Each row comes from the steps of one walk. Every step used is in the known rows, and no mark comes twice. Write the walk behind each row, first mark first.
Known rows
nefu > luko > libim: [ 24  38  -5 -10  11  -8  23 -15  18  -2 -11   7 -29  19 -25 -32  -7  -1
  28 -11  22]
puvam > libim: [  1 -19 -30 -19 -11  10 -28   6  -9   0 -32 -21 -26  23 -12 -15  26 -28
  14 -34   5]
nefu > luko: [ 18  25  36  11   2 -30 -22   3  22 -17  -6 -14 -26   5 -21 -59   3  38
  32  26   1]
luko > nefu > puvam > teded > voba > nepa: [-11  -1  -4   3 -28  -9 -14  22 -41  16  19   7 -17 -33  -8  29  -4  27
 -40  -7  -4]
luko > libim > puvam > teded: [  8 -20 -61  20   7   9   8  12   4  13  31 -16   5  -7 -38  20  27  -2
   0 -28  35]
nefu > luko > libim > puvam > teded > voba: [ 32   8 -23   4  13 -28  56   8  19  36   3   5  23  -9 -28  14  -8 -10
   0 -10  19]
luko > libim > puvam > teded > voba: [ 18 -14 -58  -7   3   2  46  26  18  36   8   5  11  -5   3  16   7 -29
  -1 -49  17]
nefu > luko > libim > puvam > teded > voba > nepa: [ 12   6 -26   3 -19 -17  45   2 -10  59  20  -5  20 -24 -13  17   1 -13
  -4  34  17]
voba > nepa > luko: [-31   7  19  51 -10   2 -28 -15   3  13  26 -13 -14  19  20 -22  13  25
  30  48 -13]
libim > puvam > nefu > luko: [ 22   1  51  20  24 -14 -37  33 -26 -25  21 -49  26 -21 -41 -18   3  23
 -34  55  25]
libim > puvam > teded > voba: [ 16 -27 -18  12  -8 -14   0  43  25  24  11 -10  16 -23   4  -6  14  10
  -2 -17  -5]
voba > nepa > luko > nefu > puvam > libim: [-44   1  17  19  20  15 -22 -36 -51 -11  -7 -11  -1  19 -31  70 -12 -13
 -53  41   4]
voba > nepa > luko > nefu > puvam: [-43  23  48  47  20   9 -28 -23 -15 -27  17  -3  -2   2 -14  34 -26  35
 -32  53   0]
nepa > voba > teded > puvam > nefu > luko > libim: [  1  28  32 -18   1 -13  56 -63 -23 -41  -4  53  28  -5  -9  29 -41  13
  -5  11 -13]
luko > nefu: [-10   7 -13  14  -5  30 -27  28 -20 -22  -1 -23 -38  -1 -25 -17  -6  26
 -13 -33  18]
teded > puvam: [  3   4   6 -39  20  15 -34  11  32 -19 -23  10 -14   5  33 -30   9  -2
  49 -22 -28]
nepa > voba: [-35  21  19  16   7   3   2  -2  37 -37  -8   8 -21   0  15 -33   2  37
  43   7 -19]
luko > libim > puvam: [  1   4 -27 -13  22  34  18   9  27  -4   3  -8   1   3  -6  -4   3 -31
   1 -17  35]
teded > voba: [ 13   9   6 -23 -15   1   6  32  39  10 -25  11 -30   8  49 -53  -3  -7
  35 -38 -24]

Write each row's walk
[  0  15  74   0 -10 -32   8 -45 -18 -50  -3  34  27 -18  -3   5 -38  50
  -3  45 -31]  nepa > voba > teded > puvam > nefu > luko
[-18   0  25  23 -38 -23  18 -40  32 -31   6  34 -11 -11   7 -26 -27  51
  22  20 -16]  nepa > voba > teded
[ 15 -36 -18 -52 -38  -3 -13 -47 -12   1 -45  23   0  12  13  10 -12 -31
   8 -27 -17]  voba > teded > puvam > libim
[ 22 -15 -26  11 -29 -26  -5  37  18  29   3   5 -21  -1  13 -36  28  23
  29 -59 -24]  puvam > teded > voba
[ -1 -17 -24 -59  13  23 -26  -4  -2  -2 -55   1  -7  20  17   4  20 -45
  30 -39 -22]  teded > puvam > libim
[ -7  14  -3  22   8 -27  43 -29  13  29  23  40   8  14  21  41   5  -7
   4   3 -20]  nefu > puvam > teded > voba > nepa > luko > libim
[  5 -19  19  10  11  19 -47  45 -27 -24  24 -46  19 -20 -12 -14  14   4
 -36  15  21]  libim > puvam > nefu
[-38   5  22  -4   9  14  14 -25 -32  11 -32   9   9  18  15  66 -29 -32
 -54  17 -12]  teded > voba > nepa > luko > nefu > puvam > libim
[  7  -5  15 -31  19  23 -54  29 -21 -25  -9 -13   1   0  26 -18  20   0
   5 -30 -18]  teded > puvam > nefu
[-24  11  -3   9  15  29  59 -20  23  44   6  12  28  20  50  27 -15 -47
   2  34   1]  teded > voba > nepa > luko > libim > puvam
[  0  -6  11 -37  14  -8 -31 -14  12 -33 -32  -4 -15  16 -14   7  12 -29
  -6  -9  -3]  nefu > puvam > libim
[-20  11  30  22 -16  -4   5  -5  23  30  -1  10  -5  19  66 -23  -3   3
  31  33 -36]  teded > voba > nepa > luko
[ 24 -24  22 -23 -35  -2 -40 -12 -35 -26   9  15  12 -11  15 -14 -11  18
 -19 -16 -16]  voba > teded > puvam > nefu
[ 27   3 -30  29  22 -25  19   0   3  11  30 -12  14 -12 -74  14   9  16
  -2  15  39]  nefu > luko > libim > puvam > teded
[ -1 -18 -62  -8 -24  14  36  17 -12  57  27  -5   8 -24  20  22  16 -29
  -3  -8  17]  luko > libim > puvam > teded > voba > nepa
[  8  -7 -23  -9  24  43  -6  29 -30 -10  18 -30  13  -8 -10  11   8 -35
 -41 -19  41]  luko > libim > puvam > nefu
